Each row was made from one small tree. Brackets hold a mark, then the marks that hang from it, in alphabetical order. Every link used is in the known rows. Write each row's tree.
Known rows
[vekoz dufu [kuga lesubi mufir]]: [ 1.380  1.411  1.635  5.241 -3.149  1.807 -3.545  2.141  2.356  1.252
  0.234 -4.916 -0.322  1.970  2.339  1.289  0.239  3.843  0.280  2.958]
[finag [lesubi [kuga [vekoz [dufu mufir]]]]]: [ 0.057  4.370  0.544  4.062 -2.369  2.411 -3.623  0.600  2.292  0.780
  2.900 -1.943 -1.962  0.609 -0.243  2.339  4.141  2.577  0.575  3.374]
[kuga [mufir dufu] vekoz]: [-1.701  3.124  2.042  0.378 -3.937  4.829 -1.198  3.233  4.339 -0.292
 -0.063 -2.886 -0.334  0.143  2.104  0.946  0.730  4.917 -2.007  2.685]
[finag [lesubi kuga]]: [ 0.785  4.427  1.404  4.122 -4.300  3.576 -4.004  0.926  2.633  2.120
  2.028 -1.152 -1.452 -0.976 -0.081 -3.694  1.313  3.541 -0.900  3.572]
[kuga lesubi mufir]: [ 1.033  1.690  0.726  2.102 -4.997  5.260 -4.139  3.303  1.806  1.540
 -0.226 -3.109  0.775  0.476  1.010 -1.889 -0.705  5.868 -1.614  4.070]
[finag [lesubi dufu kuga]]: [ 0.443  5.228  1.816  3.602 -3.462  3.965 -3.135  0.646  0.820  2.346
  2.537 -0.471 -2.382 -0.505 -0.582 -2.177  0.850  3.412  0.373  2.408]
[kuga [lesubi finag] [mufir dufu] vekoz]: [-2.511  2.866 -0.201  2.894 -5.159  5.582 -1.387  3.680  3.259 -0.110
 -0.423 -2.877 -0.250  0.274  1.425  0.512 -0.802  6.278 -1.905  2.674]
[mufir dufu]: [-1.652  1.467  4.419  0.063 -3.654  2.956 -1.736  2.835  4.082  1.799
  1.438 -2.647  1.003 -1.809 -0.075 -2.855 -0.055  3.998 -2.220  3.075]
[debuv mufir]: [-0.411  2.203  2.250 -0.748 -2.742  4.559 -3.567  2.368  2.286  2.730
  0.650 -4.423  1.488 -1.262 -0.659 -2.717 -2.438  4.849 -1.819  3.862]
[kuga [lesubi [dufu mufir]] vekoz]: [-0.169  2.034  1.907 -1.547 -2.547  5.487 -3.231  2.043  0.635  1.283
 -0.530 -1.444  1.090 -0.867 -0.145  2.238  1.411  5.887 -1.175  2.233]
[lesubi dufu finag kuga]: [-1.940  4.061  1.110  2.174 -2.628  5.233 -2.094  2.684 -0.242  2.589
  3.696 -1.405 -0.986 -1.653 -0.176 -1.842 -1.685  4.446 -0.258  3.087]
[vekoz dufu]: [-1.593  1.299  3.663  1.174 -3.854  2.207 -3.413  1.847  3.251  3.061
  2.379 -3.657  0.686 -0.590  0.351 -0.999 -0.281  3.666 -0.669  3.615]
[lesubi [kuga mufir]]: [ 1.163  3.392  0.393  2.858 -3.378  5.438 -3.261  3.387  1.074  0.950
  2.732 -2.716 -0.749  0.115  1.234 -1.866  0.261  4.180 -1.143  3.942]
[vekoz [dufu mufir] kuga]: [ 0.221  0.862  3.891  2.938 -0.035  0.403 -2.460  2.206  1.867  1.666
  1.891 -4.139  1.167  0.381  0.580  2.083  2.168  2.128  0.549  4.248]
[kuga lesubi [vekoz dufu]]: [-1.580  1.420  2.158  0.498 -5.153  3.403 -4.503  0.759  4.404  2.111
  0.115 -3.517  0.170 -0.726  1.313  0.634  0.464  5.481 -1.594  1.430]
[debuv [mufir dufu]]: [-1.103  2.103  3.355 -0.479 -2.253  3.621 -1.775  2.819  3.333  1.842
  1.234 -4.306  1.164 -1.543 -1.502 -2.700 -1.917  3.786 -1.900  3.019]
[lesubi finag]: [-2.777  2.024  1.925  1.907 -4.303  4.315 -2.925  3.101  2.087  2.877
  1.458 -2.666  1.183 -1.557  0.236 -2.829 -2.042  5.485 -1.503  4.850]
[kuga mufir]: [ 0.015  2.347  1.690  1.615 -4.237  4.902 -2.972  3.746  2.010  1.539
  0.938 -3.226  0.657  0.331  1.271 -1.247 -0.661  4.941 -1.171  4.776]
[lesubi [dufu mufir] finag]: [-2.226  2.443  1.809  0.949 -1.387  4.454 -1.427  3.909 -1.494  2.312
  2.496 -1.694  1.711 -0.700 -1.733  0.517 -0.843  4.460  0.428  5.247]

Which tree is each row?
[-2.631  3.936  0.027  1.756 -3.894  5.728 -3.004  1.968  2.871  1.361
  1.811 -2.023 -0.785 -2.177  1.887 -1.321 -0.302  5.682 -2.233  2.815]
[lesubi finag [kuga vekoz]]
[ 0.194  2.284  3.109  3.643 -1.899  2.417 -0.659  3.417  3.501 -0.108
  0.141 -3.611 -0.172  0.614  2.524  0.042  0.644  3.160 -0.841  3.229]
[vekoz [kuga [mufir dufu]]]
[-1.432  2.239  2.202  3.704 -2.694  3.486 -2.477  2.019  0.855  2.301
 -0.288 -2.376 -0.001 -0.938  0.960 -0.683 -1.948  5.258 -0.322  2.150]
[vekoz [kuga [lesubi dufu finag]]]
[ 0.277  3.681  2.671  2.302 -2.229  3.281 -2.514  1.937 -0.296  2.176
  1.398 -0.745  0.252  0.331 -2.064  0.409  1.748  3.549  1.017  4.602]
[finag [lesubi [dufu mufir]]]
[-0.691  3.963 -1.019  4.693 -3.558  5.726 -2.452  4.011  0.339  1.125
  3.245 -2.931 -0.780  0.027  1.022 -1.786 -1.180  4.657 -0.713  5.040]
[lesubi finag [kuga mufir]]
[ 0.210  2.223  2.468  4.776 -2.196  1.470 -2.365  2.430  2.564  1.098
  1.240 -4.988 -0.553  1.992  2.786  1.879  0.490  2.931  0.536  3.711]
[vekoz dufu [kuga mufir]]
[-2.418  4.705 -0.499  3.191 -3.317  5.505 -0.451  3.691  2.592 -0.568
  2.343 -2.417 -1.770 -0.176  1.774  0.339  0.138  4.658 -1.524  2.771]
[lesubi finag [kuga [mufir dufu] vekoz]]
[-1.467  2.040  0.580  4.109 -4.698  4.510 -1.621  4.498  1.895  0.939
  0.941 -3.055  0.510  0.444  0.025 -1.735 -1.618  5.328 -1.281  4.064]
[kuga [lesubi finag] [mufir dufu]]
[-0.964  4.783 -0.603  3.883 -2.794  6.063 -1.377  3.791 -1.461  1.440
  3.711 -2.010 -1.497  0.350  0.623 -0.247 -1.716  4.580  0.521  3.791]
[lesubi dufu finag [kuga mufir]]
[-0.008  2.201 -0.039  5.935 -3.505  4.256 -2.760  3.435  1.340  0.912
 -0.791 -3.670  0.103  0.891  2.134 -0.622 -1.525  5.485 -0.636  4.176]
[vekoz [kuga [lesubi finag] mufir]]
[ 1.516  1.230  3.082  1.787 -0.432  3.189 -2.793  2.275 -0.236  1.379
 -0.360 -2.164  1.354 -0.500 -0.162  1.114  1.278  3.991 -0.057  2.733]
[vekoz [kuga [lesubi [dufu mufir]]]]
[-0.972  3.571  0.802  2.405 -0.578  5.149 -1.601  3.489 -2.165  1.660
  4.342 -1.230  0.334 -1.085 -1.766  0.059  0.188  3.752  0.416  4.588]
[lesubi [dufu mufir] finag kuga]
[ 1.155  1.615  2.453  4.197 -2.845  2.808 -1.853  3.211  3.196 -0.075
 -0.891 -3.353 -0.057  0.722  1.875 -0.686  0.515  3.911 -1.298  2.384]
[vekoz [kuga lesubi [mufir dufu]]]
[-2.036  3.683 -0.867  1.900 -4.818  7.053 -2.409  3.066  0.705  0.949
 -0.429 -2.159 -0.754  0.570  1.471  1.851 -1.766  7.179 -0.650  2.501]
[kuga [lesubi dufu finag] mufir vekoz]
[-2.087  2.105  1.620  1.784 -4.414  5.087 -3.161  2.694  0.353  3.120
  0.929 -1.878  0.604 -1.379 -0.635 -1.887 -2.617  6.085 -0.731  3.050]
[kuga [lesubi dufu finag]]
[ 1.098  5.136  0.525  5.911 -3.817  3.517 -1.746  2.579  2.374  0.065
  2.560 -1.669 -2.575  1.075  0.147 -2.050  1.797  2.648 -0.272  3.444]
[finag [lesubi [kuga [mufir dufu]]]]
[-1.312  2.451  2.333 -1.532 -4.479  5.695 -3.767  1.112  2.570  1.998
 -1.139 -1.676 -0.083 -1.509  1.249  0.211 -0.433  6.612 -1.829  0.752]
[kuga [lesubi dufu] vekoz]
[-0.065  5.877 -0.130  4.633 -4.087  4.319 -1.773  1.695  3.817 -0.836
  1.189 -1.450 -3.279  0.979  1.488  0.066  2.564  3.640 -0.845  2.164]
[finag [lesubi [kuga [mufir dufu] vekoz]]]
[ 1.795  2.470  1.759  3.523 -2.503  4.035 -2.526  2.515  0.614  0.954
 -0.925 -3.066 -0.649  1.119  2.043  0.850 -0.416  4.758  0.031  2.206]
[vekoz [kuga [lesubi dufu] mufir]]
[ 0.578  1.596  2.065  2.154 -4.703  4.233 -2.294  3.813  2.606  0.684
  0.394 -3.038  0.416  0.289  0.301 -1.724 -0.121  4.809 -1.742  3.027]
[kuga lesubi [mufir dufu]]
